What can hang from each mark
dogi: lofo pavuru pinek tane
lofo: dogi
vota: pavuru
dutane: tane
pavuru: dogi vota
tane: dipo dogi dutane
dipo: tane

Every row comes from one small tree of marks. The marks that hang from a mark follow it in brackets, in alphabetical order. Every link used is in the known rows. Which tree was each row made from?
In the rows, 128 means zero.
Known rows
tane[dipo]: [151 110  97 117 116 127 105 154 115 148 118 109  90 115 130 127 132 150
 141 139 115 168  97 157 121 110  66 129  90 124 160 107 137 118 135 131
 140 137 123 101 134 132 153 125 127 164  89 130 112  98 133 135 152 160
 160 134 170 125 126 170  92  96  90 111 103 106 147 129 143 135 146 141]
pavuru[dogi[lofo pinek tane[dutane]]]: [187 127 107  89 101 107 125 158 124 163 145 118   5 111  77 112 112 181
 115 131  81 148  88 142 106 127 114 135 108 108 172 120 156 102 143 147
 134 114 138 117 176 103 190 134 115 182 109 109 124  95  96 141 155 185
 143 137 182 127 127 176  66  88  89  87 127 100 134 129 157 117 142 122]
dipo[tane[dogi[lofo pinek] dutane]]: [138 105 112 125 116 136 102 176  94 168  98 140  56 133 130 135 150 152
 123 115 102 159  94 121 110 141 144 106  84  52 151  67 140 137 140 143
 108 112  89 102 148 129 161 102 127 188 103 131 107  82 125 180 139 185
 140 103 213 113 132 181 141  91 100 103 123  55 153 138 152 129 163 182]
dutane[tane[dipo dogi[lofo]]]: [151 107 107 114 120 114  65 168 125 167 114 133  51 122 143 111 173 129
 147 164 145 167  86 124  95 114 100 124 120 129 153  80 133 118 144 116
 134 123  84 100 143 117 144 117 118 179  92 129  97  97 128 151 150 173
 179 103 229 136 142 179  99  89  71  96 101  82 164 136 145 139 156 154]
tane[dogi[lofo pavuru[vota]] dutane]: [140  95 105 120 109 134  95 169  76 185 101 164  76 117 133 145 145 138
 144 110 133 143 110 115 120 139 133  79  72  75 138  71 150 121 162 139
 118 125  70 100 133 172 134  83 132 192  95 134 129 101 108 168 137 160
 137  98 220  98 137 178 139 106  65 119 116  41 165 114 166 144 130 193]
lofo[dogi[pavuru[vota] tane[dutane]]]: [128 119  90 103  97 164  90 156  90 174 144 135  69  86  84 135 107 162
 160 114 110 163  98 129 124 138 110  85  57  87 151 100 145 112 146 167
 136 120  98 109 153 153 158  92 139 180 108 157 136  82 103 131 152 160
 138 145 186  86 113 160 122 118  85 135 105  55 152 129 156 148 133 163]
dogi[lofo pavuru tane]: [169 106 116 113 105 108 100 147  94 166 109 143  58 107 120 128 139 130
 144  93 122 157  97 156 112 153  93 133 147 112 153 112 139  87 155 131
 145 136 114 102 156 159 168 111 115 166  87 111 114 110 128 150 147 140
 130 135 182 114 128 171  84  96  68 115 131 109 131 114 136 101 103 166]
dutane[tane[dipo dogi[pavuru]]]: [120  81  82 121 114 140  98 187  92 156 116 102  86 112 147 132 154 161
 164 142 144 177  87 137 116 117  99  92  78 112 151  79 140 135 149 137
 121 130  73  86 124 148 141 113 128 180  70 148 116  92 145 151 150 159
 171 113 217 133 140 162 124 111  73 109 108  65 146 127 161 158 144 174]
lofo[dogi[pavuru pinek tane[dutane]]]: [127 100  95  84  93 155 110 165  98 159 132 109  47  94  76 131 128 174
 142 119  93 179  80 151 121 158 114 113  74  79 166 112 161 130 133 178
 131 113 108  93 177 127 195  97 129 175 107 139 119  70 117 141 160 171
 125 143 174 109 110 158 108 121  99 116 120  60 112 130 138 131 155 163]
dipo[tane[dogi[lofo pavuru] dutane]]: [135  87 122 140 112 127  93 188  71 171  92 139  70 126 150 123 142 149
 147  86 109 168 101 126 115 126 150  82  88  52 140  63 132 136 170 134
 108 115  75  93 132 168 135 102 119 199  90 141 123  90 112 190 137 168
 137  98 225 105 140 177 158  93  75 121 121  51 171 123 159 129 132 194]
dutane[tane]: [147 111  84 117 116 124 112 140 116 141 125 118  69 123 130 137 141 182
 141 146 109 167 107 135 116 122  87 138 103 114 172  89 149 114 148 137
 132 141 113  92 141 133 155 118 116 158  90 129 118 109 126 140 142 173
 154 127 200 125 119 164  92  95  93  98 117  96 145 131 167 137 139 135]
vota[pavuru[dogi[lofo tane]]]: [194 145 102 111 105 115 116 129 121 170 149 121  40 107  93 118 101 140
 133 125 103 121 112 131 112 110  75 156 150 142 161 129 135  73 141 136
 162 134 143 131 163 138 151 133 129 163  97 102 136 115 102 109 166 159
 158 143 173 125 132 159  41  70  70 123 111 136 145 138 144 109  96 134]
dipo[tane]: [145 109 105 143 120 133 117 148  92 151 112 120  96 124 138 140 123 165
 140 101  96 164 112 146 130 124  92 124  81  83 157  89 131 118 143 141
 124 137 116  95 129 148 145 116 129 163  91 135 120 100 137 151 147 163
 144 135 181 110 120 167 121  85 103 122 117  97 152 135 154 129 130 159]
vota[pavuru[dogi]]: [169 127  86 115 106 140 148 134 108 161 145  95  78 112 104 138  93 168
 134 128  87 127 123 136 142  94  67 142  94 130 164 116 144 104 136 154
 147 144 136 105 137 142 141 134 136 162  91 111 149 111 107 118 170 162
 154 143 165 117 132 152  66  76  80 122 109 117 145 137 161 136 112 142]
dipo[tane[dogi dutane]]: [125 112 115 155 128 140  99 161  81 158  97 129 111 131 133 141 121 168
 142  97 122 166 100 124 114 117 119 108  97  54 155  51 114 128 146 152
 108 136 102  92 123 146 131  96 121 166  89 155 120 100 125 160 138 168
 153 121 199 121 124 161 147  99 109 124 116  79 161 144 168 137 147 174]
vota[pavuru[dogi[tane[dutane]]]]: [165 147  82 115 109 129 133 144 111 159 160  99  61 106  76 124  60 188
 140 124  98 133 114 125 109  89  77 133 114 121 167 118 128  93 136 159
 150 138 147 127 148 138 143 131 125 163  88 132 160 115  87 102 164 173
 167 155 166 123 128 142  60  89  92 123 105 121 158 150 183 127 117 118]
lofo[dogi[pavuru[vota] tane]]: [134 119  92 106  93 166  91 140  87 179 141 137  88  87  92 144 126 138
 157 108 116 157 104 142 137 156  84 106  73 106 150 113 144  95 140 164
 138 130 102 101 154 156 162  89 144 163 101 135 122  87 129 125 157 138
 131 150 166  89 112 164 106 115  81 141 110  76 124 123 126 146 118 175]
tane[dipo dogi[pavuru] dutane]: [121  86  96 124 118 133 100 190  85 158 104 111 102 108 137 133 131 157
 158 121 132 174  90 143 113 112 111  87  73  91 149  75 135 143 150 149
 120 129  89  85 118 150 139 101 122 185  76 157 130  91 127 155 150 159
 161 113 202 127 135 159 138 117  79 113 109  65 157 126 171 147 150 174]
dogi[pavuru pinek tane]: [141  94  98 101 108 136 139 155  95 160 117 107  81 103  98 156 123 157
 138 102 109 156 100 166 125 163  81 123  98 100 163 112 152 106 137 159
 128 136 114  91 155 145 195 106 126 155  84 115 117  94 150 142 154 148
 128 144 159 126 122 163  91 113  96 105 137  95  96 117 139 120 130 163]
dutane[tane[dipo dogi]]: [127 106  92 123 124 129  83 165 116 157 121 115  89 123 140 130 146 154
 153 160 147 171  86 129 105 109  87 123 104 119 159  74 125 122 133 136
 127 139  89  95 126 125 138 110 123 163  84 143 110  98 139 138 153 165
 181 118 209 144 130 166 107 102  91 105 102  88 153 144 163 150 157 154]

Which tree is each row?
[161 113  85  94  97 153 159 145 107 174 146 109  64 116  91 157 112 180
 113 143  79 126 115 142 148 132  83 113  21 113 164 112 169 112 131 165
 122 130 118  96 145 125 171 124 145 174 100 107 137  92 120 136 161 172
 129 141 168 105 127 175  81  88  89 100 116  84 115 119 148 159 141 147]
pavuru[dogi[pinek] vota]
[194 125 116  89 102 110 126 147 122 170 140 119  26 112  85 120 124 155
 109 123  89 135  91 153 117 145  88 154 120 125 170 125 152  88 138 142
 139 125 139 109 173 106 193 137 119 169 105  87 110  98 121 138 162 165
 135 144 169 130 125 179  51  83  80  94 130 123 116 124 132 113 122 131]
pavuru[dogi[lofo pinek tane]]
[143 115  73 118 106 142 103 180  93 164 147 115  76  89 106 130  91 176
 166 129 122 157  97 140 113 109  89  67  40 106 141 114 133 112 145 146
 134 126  96 126 127 160 143 110 134 188  85 164 139  92 105 128 144 158
 173 137 192 100 125 168 112 115  77 130 103  63 171 118 173 154 147 146]
dogi[pavuru[vota] tane[dipo dutane]]
[152 133  92 118 118 113  88 158 122 143 135 112  72 105 104 115  90 178
 151 136 126 171  84 145  94 103  82 122 109 110 163 107 119 111 133 141
 144 135 129 118 144 126 156 119 116 164  90 155 121  99 108 120 149 167
 179 146 179 134 123 162  88 107  99 114 103 107 160 142 165 125 157 118]
dogi[tane[dipo dutane]]
[167 134 102 118 112 107 123 150 108 149 145 110  65 109  86 116  84 195
 136 113  98 153  93 145 114 105  88 137 116 108 175 105 130  97 146 160
 138 139 152 105 147 120 162 131 111 164  90 131 141 113  95 121 154 172
 154 156 170 128 116 158  75  97  95 106 117 126 141 131 177 126 119 116]
pavuru[dogi[tane[dutane]]]
[142 113  79 122 107 141 118 158  82 167 133 136  84  98 102 149  88 179
 157 101 122 150 111 135 116 128  99  85  67  88 150  99 142 103 152 153
 129 135 107 108 135 174 149  95 129 172  86 153 142 103 108 130 140 153
 139 139 188  98 119 160 110 118  84 131 117  72 157 119 178 143 127 155]
dogi[pavuru[vota] tane[dutane]]
[135 106  95 101  99 143  73 181 101 155 142 108  56  80  95 102 112 163
 166 124 110 190  72 149 112 116 103 100  78 106 156 115 137 131 146 153
 146 114 110 107 158 127 160 112 125 184 100 162 124  72 105 132 159 167
 160 144 186 111 115 161 115 116  79 124  96  72 153 137 144 138 151 149]
lofo[dogi[pavuru tane[dipo dutane]]]
[144  96  96  92 112 129  84 177 129 167 121 126  33 119 129 121 183 141
 129 178 131 163  79 127 101 132 110 122  91 117 158  89 149 128 133 127
 127 113  79 107 154 105 165 114 129 182 102 120  92  82 138 153 145 181
 172 100 224 140 140 185 101  98  77  88 110  62 142 138 136 144 175 159]
dutane[tane[dipo dogi[lofo pinek]]]
[116  89 102 149 119 144 114 186  56 162  94 118 113 120 143 144 125 169
 152  85 114 174 107 132 125 125 133  82  67  51 146  57 127 139 161 152
 104 126  86  83 116 170 134  95 124 186  80 156 135  92 128 172 141 161
 138 112 205 111 129 163 167 107  95 125 121  55 157 129 175 138 134 193]
dipo[tane[dogi[pavuru] dutane]]
[173 133  98 112 109 111 109 173 120 148 158  91  51 102  93  99  76 193
 144 128  99 162  84 147 107  82  81 118  93 128 169 121 128 110 146 146
 143 130 145 118 140 112 151 144 115 180  89 147 141  98  93 117 160 178
 180 153 179 132 125 165  73  94  85 106 102 119 160 134 175 137 138 103]
pavuru[dogi[tane[dipo dutane]]]
[138  97  84 103 103 129 136 172  92 153 125 108  67 106  89 144 108 181
 138 107 102 167  89 153 112 148 108 105  80  80 162 109 155 120 138 164
 123 127 115  97 156 140 190 105 123 173  87 132 131  93 120 148 144 164
 137 141 173 125 120 159 101 122 100 107 132  75 122 127 162 129 148 153]
dogi[pavuru pinek tane[dutane]]
[130 108  86  85  90 180 114 145  96 183 143 124  68  87  73 158 135 143
 145 123 107 149 100 145 137 174  93 100  46  94 155 119 163 109 128 174
 132 124  94  98 167 140 190  84 152 168 113 126 117  69 139 130 160 150
 123 152 161  91 112 166 105 119  91 128 119  58  98 123 120 149 140 179]
lofo[dogi[pavuru[vota] pinek tane]]
[186 134 104  87  98 128 130 140 117 189 153 135  25 107  83 137 117 155
 115 132  95 121 107 136 124 146  93 123  74 126 160 125 157  78 138 146
 135 126 124 122 164 121 182 125 136 174 108  93 122  94 114 126 163 164
 139 143 173 112 127 185  61  80  80 103 122 101 122 112 133 132 125 133]
pavuru[dogi[lofo pinek tane] vota]
[151 113 114 121 121 111  66 171 114 166 102 143  63 122 137 111 146 136
 142 139 132 165  85 126  92 115 115 119 115 101 154  80 128 125 144 123
 131 123  96 109 139 123 138 111 119 185  97 139 111  96 111 154 145 172
 172 103 215 131 134 175 115  97  78 104 102  82 169 134 155 125 159 161]
tane[dipo dogi[lofo] dutane]
[112  81  95 131 111 160 136 195  62 163  99 110  93 124 127 156 134 177
 139  99 100 172 100 136 127 142 139  74  38  42 148  66 146 153 146 165
  96 117  81  84 128 151 157  94 130 190  85 151 128  78 135 182 144 173
 137 110 202 116 132 166 160 113 104 118 129  38 137 131 167 145 158 202]
dipo[tane[dogi[pavuru pinek] dutane]]
[142  94 110 126 109 138  99 149  73 194  95 164  95 115 140 158 161 110
 145 108 139 138 116 125 130 153 116  96  94  95 135  77 140 106 156 136
 122 135  72  93 130 179 139  81 138 176  93 117 121  99 140 160 143 136
 130 107 208 106 136 178 126  99  62 122 123  64 136 106 138 138 113 203]
tane[dogi[lofo pavuru[vota]]]
[118  95  85 128 112 152 100 187  77 174 118 126 101 103 130 145 121 159
 166 129 136 162 107 125 121 110 111  57  33  84 138  77 139 135 153 148
 115 125  69  98 110 167 124  91 146 193  83 164 139  88 120 148 146 160
 169 114 205 106 139 166 148 117  72 126 103  43 165 118 168 167 156 179]
tane[dipo dogi[pavuru[vota]] dutane]
[175 131 100 112 112 103  70 165 127 154 130 131  35 108 113  93 118 147
 142 133 119 167  79 141  85 107  96 128 126 120 159 112 126 104 145 119
 153 123 123 130 154 122 153 124 114 183 101 141 109  96  94 133 143 173
 175 132 198 127 127 176  79  97  77 110 103 103 175 134 153 114 151 120]
dogi[lofo tane[dipo dutane]]
[177 122 103  94 106 116  96 156 135 162 128 127  37 108 105 119 146 133
 129 141 116 156  84 156  98 144  85 143 116 127 159 130 138  98 122 129
 147 123 115 121 165 109 186 125 127 172 105 109  93  86 134 132 152 162
 158 133 175 135 130 184  64  96  84  96 117 104 130 130 120 116 155 138]
dogi[lofo pinek tane[dipo]]
[187 124  93 110  98 121 130 135 119 170 138 116  40 111 110 124 112 145
 125 133  79 124 114 130 130 103  83 151 115 142 159 122 151  98 143 134
 152 131 130 117 151 140 146 140 133 178  98  99 140 108  96 130 167 169
 150 126 184 108 141 166  55  63  62 114 108 109 152 125 147 120 108 142]
vota[pavuru[dogi[lofo]]]
[118  74  87 108 110 145 119 196  89 159 110 102  86 111 121 141 141 170
 144 135 118 174  83 150 116 131 115  83  48  82 150  86 150 154 133 162
 113 119  81  89 135 133 164 104 131 191  83 146 123  75 138 161 150 168
 156 110 197 131 136 167 133 120  89  99 114  45 135 130 156 154 173 179]
tane[dipo dogi[pavuru pinek] dutane]
[120  95 100 131 113 153 120 152  68 185 102 139 133 116 133 178 136 133
 156 103 149 140 121 133 135 147  96  89  74  91 143  72 142 106 144 155
 113 147  76  83 117 182 135  75 142 157  82 131 129 106 150 150 147 134
 131 121 184 108 131 163 132 110  77 129 120  75 129 115 147 150 120 202]
tane[dogi[pavuru[vota]]]
[193 143 110 111 102 111 105 133 112 187 149 148  39 108  94 124 103 147
 130 117 104 122 110 135 121 127  83 128 105 134 158 117 136  68 146 133
 147 138 128 120 154 144 159 126 132 169 102 104 128 109 107 115 157 158
 146 144 179 105 125 182  64  78  68 114 115 117 144 114 147 126 104 130]
pavuru[dogi[lofo tane] vota]
[117  91  71 119 109 158  96 187  90 172 130 117  92 106 144 150 147 160
 169 157 150 157 107 120 124 113  97  62  35 113 140  80 146 128 147 142
 120 128  56  95 112 164 129 101 142 189  76 152 128  91 136 141 147 158
 175 109 222 112 143 168 133 106  67 122 103  46 156 121 165 181 146 180]
dutane[tane[dipo dogi[pavuru[vota]]]]
[122  98  81  97 119 142 104 171 118 155 124  98  73 118 123 140 157 164
 138 174 132 167  89 136 109 130  94 116  72 111 161  84 146 132 124 149
 118 129  83  90 141 109 165 110 133 167  91 132 106  85 152 142 149 174
 178 109 201 146 133 167 106 108  96  94 111  70 129 145 147 160 181 159]
dutane[tane[dipo dogi[pinek]]]
